What can hang from each mark:
goni: sevab
sevab: goni teko
lufo: bipi vizi
teko: sevab
bipi: lufo ruduvik
revon: ruduvik
gole: lekot pavi
ruduvik: bipi pavi revon
lekot: gole satod
satod: teko vizi
pavi: satod
vizi: ramuber ruduvik
ramuber: revon

Known rows, with every way that one mark hangs from another:
sevab{teko}: [-18,19,-10,2,6,-1,21,-21,51,2,6,-5,-4,28,24,-22,6,-18,-15,20,-9,8,-15,5,6,8,-10,-4,-27,6,28,-6,44,-53,-18]
lekot{gole satod}: [-11,22,-3,4,8,0,-2,-12,28,-16,11,11,-10,4,24,-27,-2,-26,-46,13,-2,21,-8,6,25,17,-26,-22,-11,3,6,10,27,-31,-22]
revon{ruduvik{bipi pavi{satod{vizi{ramuber}}}}}: [-21,4,7,-2,-9,4,-2,-13,24,4,0,-6,-17,-16,3,-27,0,19,0,14,2,-11,34,-6,1,-12,-26,-32,0,-20,11,-10,16,-27,-18]
pavi{satod}: [-28,14,-8,-1,6,-4,6,-25,38,-3,6,-7,-7,20,16,-30,5,-17,-23,10,-3,9,5,2,7,10,-14,-21,-22,-4,15,0,38,-38,-26]
pavi{satod{teko vizi{ramuber}}}: [-29,-2,3,-2,8,-4,4,-15,39,13,5,-3,16,6,10,-18,-2,-18,-15,13,1,-25,15,-15,5,-18,-25,-26,-13,-13,8,-6,18,-13,-16]
ruduvik{pavi}: [-19,14,-8,2,13,14,10,-19,35,-6,4,-1,-19,13,18,-26,-3,-18,-13,12,-14,-1,-12,4,3,10,6,-8,-29,1,17,3,39,-37,-18]
revon{ruduvik{bipi}}: [-33,13,-1,1,-5,1,-1,-21,34,2,-1,-4,-13,2,-7,-29,0,4,-5,13,-2,1,6,-4,8,4,-17,-22,-7,-2,14,-5,40,-48,-23]
vizi{ramuber{revon{ruduvik{pavi}}}}: [-22,12,7,-4,12,12,8,-3,14,12,2,-3,-24,-4,10,-31,6,-14,3,-3,-11,-13,20,-1,-3,10,22,-3,-17,0,23,-1,31,-23,-21]
satod{teko vizi{ramuber{revon{ruduvik}}}}: [-33,-2,16,-5,11,1,6,-7,27,25,5,8,11,-2,-12,-27,2,-22,9,3,4,-38,21,-19,2,-13,-2,-12,-12,-1,10,-5,23,-17,-19]
lekot{gole{pavi} satod{teko}}: [-19,20,-3,10,27,6,-5,-21,20,-1,6,15,12,-1,10,-19,-2,-33,-45,4,-7,-1,-15,9,27,8,-25,-20,-26,2,7,8,22,-25,-11]
satod{teko}: [-36,6,-6,2,18,5,7,-23,41,10,4,2,10,16,6,-21,-6,-28,-14,11,-9,-16,-10,-8,7,-2,-7,-12,-30,2,15,0,35,-37,-15]
lekot{satod{teko}}: [-32,11,-2,3,26,1,1,-16,38,3,10,9,8,5,10,-27,-12,-33,-22,12,-12,-6,-3,-4,19,11,-16,-16,-20,-3,8,1,30,-40,-15]
pavi{satod{teko{sevab{goni}} vizi{ramuber ruduvik}}}: [-9,-4,-3,4,1,-7,1,8,42,14,-16,-2,1,1,19,-1,3,-25,-2,20,9,-20,15,-9,11,-22,-5,-24,-7,-18,19,2,21,5,-11]
revon{ruduvik{bipi{lufo} pavi{satod}}}: [-26,6,-3,8,8,19,-1,-21,30,-2,3,-7,-20,6,15,-38,0,19,-8,13,-17,5,26,1,-1,1,-41,-21,-20,-6,14,3,19,-63,-23]
vizi{ramuber{revon} ruduvik}: [-8,14,9,-4,-5,1,-4,-5,34,6,-1,-11,-10,-4,11,-19,3,-34,-14,4,-1,-9,4,-5,13,2,18,-6,-9,0,14,5,39,2,-30]
ramuber{revon{ruduvik{bipi pavi{satod{vizi}}}}}: [-25,9,17,-8,-1,3,4,-19,30,3,-1,12,-22,-10,-6,-45,1,13,13,14,4,-11,36,-6,-1,-1,-26,-22,-22,-9,0,-3,20,-45,-27]
bipi{lufo{vizi} ruduvik}: [-18,24,-12,8,-3,25,0,-11,25,-7,8,-16,6,34,15,-26,15,-26,-28,12,-12,-1,-25,-2,7,30,-22,-3,-18,7,22,11,48,-41,-19]
ruduvik{pavi{satod{vizi}} revon}: [-13,4,11,2,8,3,11,-11,30,-13,2,7,-17,14,19,-24,-7,-12,-3,17,-7,-21,9,-12,-2,-5,-16,-15,-24,-7,4,2,30,-29,-25]
vizi{ramuber{revon} ruduvik{pavi{satod{teko}}}}: [-15,5,8,-3,10,8,-4,-10,25,22,0,-7,-1,-9,15,-22,-2,-27,-10,5,-6,-25,27,-3,6,-6,9,-9,-30,-17,15,4,13,-2,-19]
revon{ruduvik{bipi{lufo{vizi{ramuber}}} pavi}}: [-20,10,-1,10,4,31,-7,-5,8,6,4,-19,-14,8,8,-26,6,8,-9,4,-23,0,18,-3,-3,5,-21,-10,-1,-6,24,-1,30,-40,-13]
bipi{lufo ruduvik}: [-16,18,-11,7,0,18,3,-12,41,-12,3,-9,-3,21,25,-23,3,-21,-24,17,-10,-9,-27,-5,8,20,-21,-7,-22,11,17,11,40,-41,-21]
lekot{gole{pavi} satod{teko vizi{ramuber}}}: [-11,12,7,7,19,4,-6,-8,20,-1,5,13,16,-15,11,-10,-3,-30,-40,6,0,-16,-9,-2,26,-10,-28,-25,-7,-5,1,3,12,1,-9]
satod{vizi}: [-21,10,-1,-1,2,3,9,-19,47,-10,5,5,-3,15,3,-24,0,-21,-9,17,3,-7,-15,-8,9,-3,-15,-17,-15,3,6,0,42,-32,-26]
goni{sevab}: [-25,18,-9,-1,1,4,8,-28,31,-12,3,4,-7,19,12,-24,-1,-18,-29,15,-12,-1,-17,-10,-1,13,-6,-13,-18,-1,10,5,50,-34,-14]
bipi{lufo ruduvik{pavi{satod{teko}} revon}}: [-18,3,1,11,18,20,5,-6,24,0,0,-3,1,16,35,-19,-10,-18,-14,17,-21,-42,0,-14,-4,7,-27,-4,-41,-3,14,11,19,-39,-12]
bipi{lufo ruduvik{revon}}: [-12,14,2,10,3,13,5,-2,33,-16,-3,-7,-8,22,31,-16,-6,-24,-18,17,-16,-27,-25,-18,3,14,-20,0,-19,14,12,13,44,-34,-23]
lufo{bipi{ruduvik{revon}} vizi{ramuber}}: [-6,24,-1,3,-25,9,-5,8,-13,-6,3,-29,5,27,18,-6,17,-31,-23,6,-4,-20,-23,-7,-4,32,9,-1,1,-5,29,-3,55,-4,-4]
ruduvik{bipi{lufo} pavi{satod{teko vizi}} revon}: [-21,-10,17,9,21,13,2,-11,42,-4,-3,9,-4,6,21,-22,-25,5,1,24,-18,-39,17,-27,-4,-28,-56,-15,-29,-5,-5,4,10,-42,-14]
ruduvik{revon}: [-21,9,6,4,10,-2,9,-9,33,-10,-1,0,-13,20,17,-17,-8,-26,-12,11,-13,-15,-12,-15,4,4,1,-6,-18,8,11,3,50,-30,-24]
revon{ruduvik{bipi{lufo} pavi{satod{teko{sevab}}}}}: [-29,-2,-2,17,27,16,2,-13,21,13,-8,5,-15,4,14,-29,2,11,5,18,-21,-10,29,-9,0,-9,-42,-13,-26,-10,18,9,11,-62,-6]
gole{lekot{satod{vizi{ruduvik}}} pavi}: [-3,13,7,-1,11,8,3,-18,40,-22,-2,6,10,-14,-10,-23,3,-36,-29,3,2,-6,-20,10,43,0,-7,-22,-3,3,-1,11,51,-4,-29]
ruduvik{pavi{satod{teko{sevab}}} revon}: [-20,1,6,13,32,2,14,-4,16,6,-10,10,-18,12,27,-15,-4,-21,2,16,-20,-26,13,-16,-2,-5,-7,-2,-36,-9,17,10,27,-33,-5]

Rows:
[-14,13,12,0,15,24,-2,-2,22,0,-2,-9,-23,5,23,-28,-2,-5,-11,4,-25,-3,12,-12,-3,7,-16,4,-16,5,13,6,31,-26,-15]
ruduvik{bipi{lufo{vizi{ramuber{revon}}}} pavi}
[-26,13,-3,11,7,32,-3,-14,15,0,7,-9,-12,19,0,-35,7,8,-6,8,-22,5,11,2,0,12,-27,-9,-14,-2,21,3,36,-61,-17]
revon{ruduvik{bipi{lufo{vizi}} pavi}}
[-7,9,23,-11,-20,-10,-10,-9,44,2,-6,-6,-10,-21,3,-24,-2,-4,-7,18,13,-11,26,-15,14,-16,-23,-25,0,-12,-2,-2,22,1,-33]
pavi{satod{vizi{ramuber{revon} ruduvik{bipi}}}}
[-26,10,0,8,-2,18,-9,-6,15,6,3,-21,-2,14,1,-24,9,3,-15,3,-17,3,16,-10,2,3,-30,-15,8,-1,22,-2,37,-38,-18]
revon{ruduvik{bipi{lufo{vizi{ramuber}}}}}
[-23,-3,8,-7,22,-15,15,10,43,17,-18,13,-11,4,27,-15,1,-23,7,13,4,-24,23,-20,-1,-14,-4,-12,-20,-2,13,1,22,-6,-9]
pavi{satod{teko{sevab{goni}} vizi{ramuber{revon}}}}
[-17,8,-3,6,15,23,3,-18,46,-14,-2,-3,-25,6,26,-27,-14,4,-14,19,-23,0,-7,-4,2,-2,-29,-7,-24,7,10,6,29,-50,-17]
ruduvik{bipi{lufo} pavi}
[-29,14,4,-4,12,7,9,-19,18,10,7,4,-21,9,6,-45,12,-9,1,1,-7,-2,31,6,-2,19,2,-12,-32,-5,17,2,27,-47,-27]
ramuber{revon{ruduvik{pavi{satod}}}}
[-22,-6,-1,-4,38,-5,23,7,53,-9,-16,29,-1,2,17,-17,-9,-32,-9,15,-3,-14,-4,-12,27,-6,-11,-15,-12,9,5,9,43,-21,-3]
gole{lekot{satod{teko{sevab{goni}} vizi}}}
[1,6,9,8,-1,17,5,6,24,-14,-1,-9,-13,5,41,-13,-5,-9,-13,18,-12,-37,4,-19,-5,-1,-27,-10,-11,-5,10,8,20,-14,-19]
bipi{lufo ruduvik{pavi{satod{vizi{ramuber}}} revon}}
[-8,13,0,10,8,19,6,-5,24,-15,0,-8,-17,18,42,-22,-5,-11,-18,17,-20,-23,-4,-9,-4,17,-22,-5,-30,2,15,12,28,-38,-20]
bipi{lufo ruduvik{pavi{satod} revon}}
[-30,-5,17,-14,30,-3,18,-18,33,10,-11,6,18,-10,-1,-23,4,-25,-18,-9,-1,-40,12,-12,14,-19,-8,-15,-22,9,2,1,34,7,-16]
gole{lekot pavi{satod{teko vizi{ramuber{revon}}}}}
[-11,9,7,-2,-24,-4,-10,-22,51,-7,-1,-5,-3,-5,-4,-24,-2,-2,-13,26,14,-1,9,-6,19,-14,-37,-34,-6,-16,-1,-1,28,-23,-31]
pavi{satod{vizi{ruduvik{bipi}}}}
[-3,-8,22,20,8,8,-5,4,42,-4,-17,11,-2,-1,6,-5,-15,-15,9,32,-10,-37,-5,-34,13,-35,-43,-4,-8,-1,-2,15,27,-23,-15]
satod{teko{sevab} vizi{ruduvik{bipi{lufo} revon}}}
[-11,18,-1,4,0,1,2,-27,26,-11,3,6,3,10,9,-22,14,-13,-38,9,10,4,-8,9,15,-3,-33,-30,-22,0,3,5,23,-18,-25]
lekot{gole{pavi{satod{vizi}}}}
[-9,7,14,10,13,24,-4,6,15,-9,-5,-16,-22,12,28,-12,-11,-3,-13,8,-32,-15,6,-20,-5,-3,-21,1,-5,1,14,3,37,-24,-12]
ruduvik{bipi{lufo{vizi{ramuber}}} pavi revon}
[-14,3,9,7,16,12,2,-11,36,-16,-5,-4,-28,9,36,-25,-18,8,-11,18,-25,-10,15,-15,-5,-6,-39,-10,-25,1,4,7,26,-47,-21]
ruduvik{bipi{lufo} pavi{satod} revon}
[-5,5,8,-4,1,3,5,-12,48,-21,3,9,6,-9,-2,-28,-2,-34,-26,13,5,-2,-9,0,40,-1,-14,-23,1,0,-3,10,47,-11,-30]
gole{lekot{satod{vizi{ruduvik}}}}
[-5,17,13,8,-11,17,-10,-4,15,-8,-4,-10,-18,5,1,-15,-6,-14,-8,15,-13,-12,-1,-7,10,4,-3,-6,-13,-13,12,3,47,-20,-20]
lufo{vizi{ruduvik{bipi pavi revon}}}
[-22,-7,5,1,31,-2,21,-13,25,4,-20,4,11,-7,6,-8,13,-23,-16,2,-3,-30,1,-11,18,-24,-13,-17,-11,1,12,6,37,6,-4]
gole{lekot pavi{satod{teko{sevab} vizi{ramuber}}}}
[-3,5,-1,10,20,8,0,11,42,-1,-8,22,-11,-6,16,-13,-10,-32,4,26,-3,-13,-2,1,21,-3,-1,-13,-19,-17,11,10,22,-18,-7]
lekot{satod{teko{sevab{goni}} vizi{ruduvik{pavi}}}}
[-3,11,6,2,-16,14,-6,-17,47,-11,-3,1,-15,-13,-2,-21,-10,-3,-3,27,4,-11,-7,-2,16,-13,-17,-20,-13,-13,2,2,30,-20,-23]
satod{vizi{ruduvik{bipi pavi}}}
[7,7,8,10,0,15,-13,2,19,2,11,11,8,-22,14,-11,-9,-29,-34,18,2,-15,5,1,28,-15,-21,-24,-8,-20,3,9,0,6,-12]
lekot{gole satod{teko vizi{ramuber ruduvik{pavi}}}}
[-3,20,-10,4,-27,13,-16,-6,-1,2,11,-33,13,25,2,-12,25,-34,-28,4,-1,8,-12,12,7,17,12,-10,5,-14,31,-2,49,-3,-13]
lufo{bipi vizi{ramuber ruduvik}}
[-20,-4,-4,3,19,-6,14,12,45,11,-18,9,-6,8,23,-1,-4,-24,4,18,0,-25,-4,-18,3,-19,3,-13,-10,-1,19,-1,31,-6,-1]
satod{teko{sevab{goni}} vizi{ramuber}}
[0,2,9,-6,-2,3,2,-2,42,-16,1,0,5,-19,5,-17,-3,-32,-29,8,3,-7,-2,-5,37,-8,-6,-23,17,-2,1,7,42,10,-27]
gole{lekot{satod{vizi{ramuber ruduvik}}}}
[-28,14,11,-5,7,10,4,-15,27,5,-4,7,-31,-8,-2,-40,-2,4,8,7,-8,-9,18,-3,1,8,-3,-8,-26,1,11,0,33,-45,-22]
ramuber{revon{ruduvik{bipi pavi}}}
[-8,17,5,9,-3,19,-2,10,10,-6,1,-22,0,25,28,-8,5,-29,-25,7,-19,-23,-14,-19,0,19,-12,2,-2,6,22,8,48,-15,-15]
bipi{lufo{vizi{ramuber}} ruduvik{revon}}
[-15,11,-9,9,27,-7,6,9,34,-2,-10,25,-12,7,36,-12,-6,-32,-29,19,-4,9,-6,-1,22,8,-17,-16,-20,3,15,12,23,-29,-1]
lekot{gole satod{teko{sevab{goni}}}}
[-24,8,1,7,49,2,18,-14,28,-7,-14,17,3,-6,6,-19,4,-37,-24,1,-18,-11,-17,0,32,4,-5,-6,-18,11,11,13,50,-21,-3]
gole{lekot{satod{teko{sevab}}} pavi}
[-11,21,1,4,-14,20,-13,-16,23,-3,0,-12,-12,3,-3,-22,3,-10,-15,15,-7,6,-4,7,15,9,-5,-13,-15,-16,16,3,42,-26,-19]
lufo{vizi{ruduvik{bipi pavi}}}
[-2,9,9,6,-9,0,-5,3,26,-2,-3,-16,-8,1,17,-3,-7,-32,-16,9,-7,-21,-5,-13,10,-7,15,-9,0,-4,16,4,45,4,-26]
vizi{ramuber ruduvik{revon}}
[-18,5,9,4,3,8,8,-8,25,1,-1,8,5,5,16,-17,-9,-18,-2,23,-2,-52,0,-18,0,0,-20,-15,-34,-14,6,3,20,-24,-11]
bipi{ruduvik{pavi{satod{teko vizi}} revon}}
[-4,6,3,8,-7,3,-13,-17,18,12,1,-4,26,-8,2,-5,9,-25,-39,8,13,-21,3,5,22,-25,-26,-33,-13,-16,8,4,6,15,-19]
lekot{gole{pavi{satod{teko vizi{ramuber ruduvik}}}}}
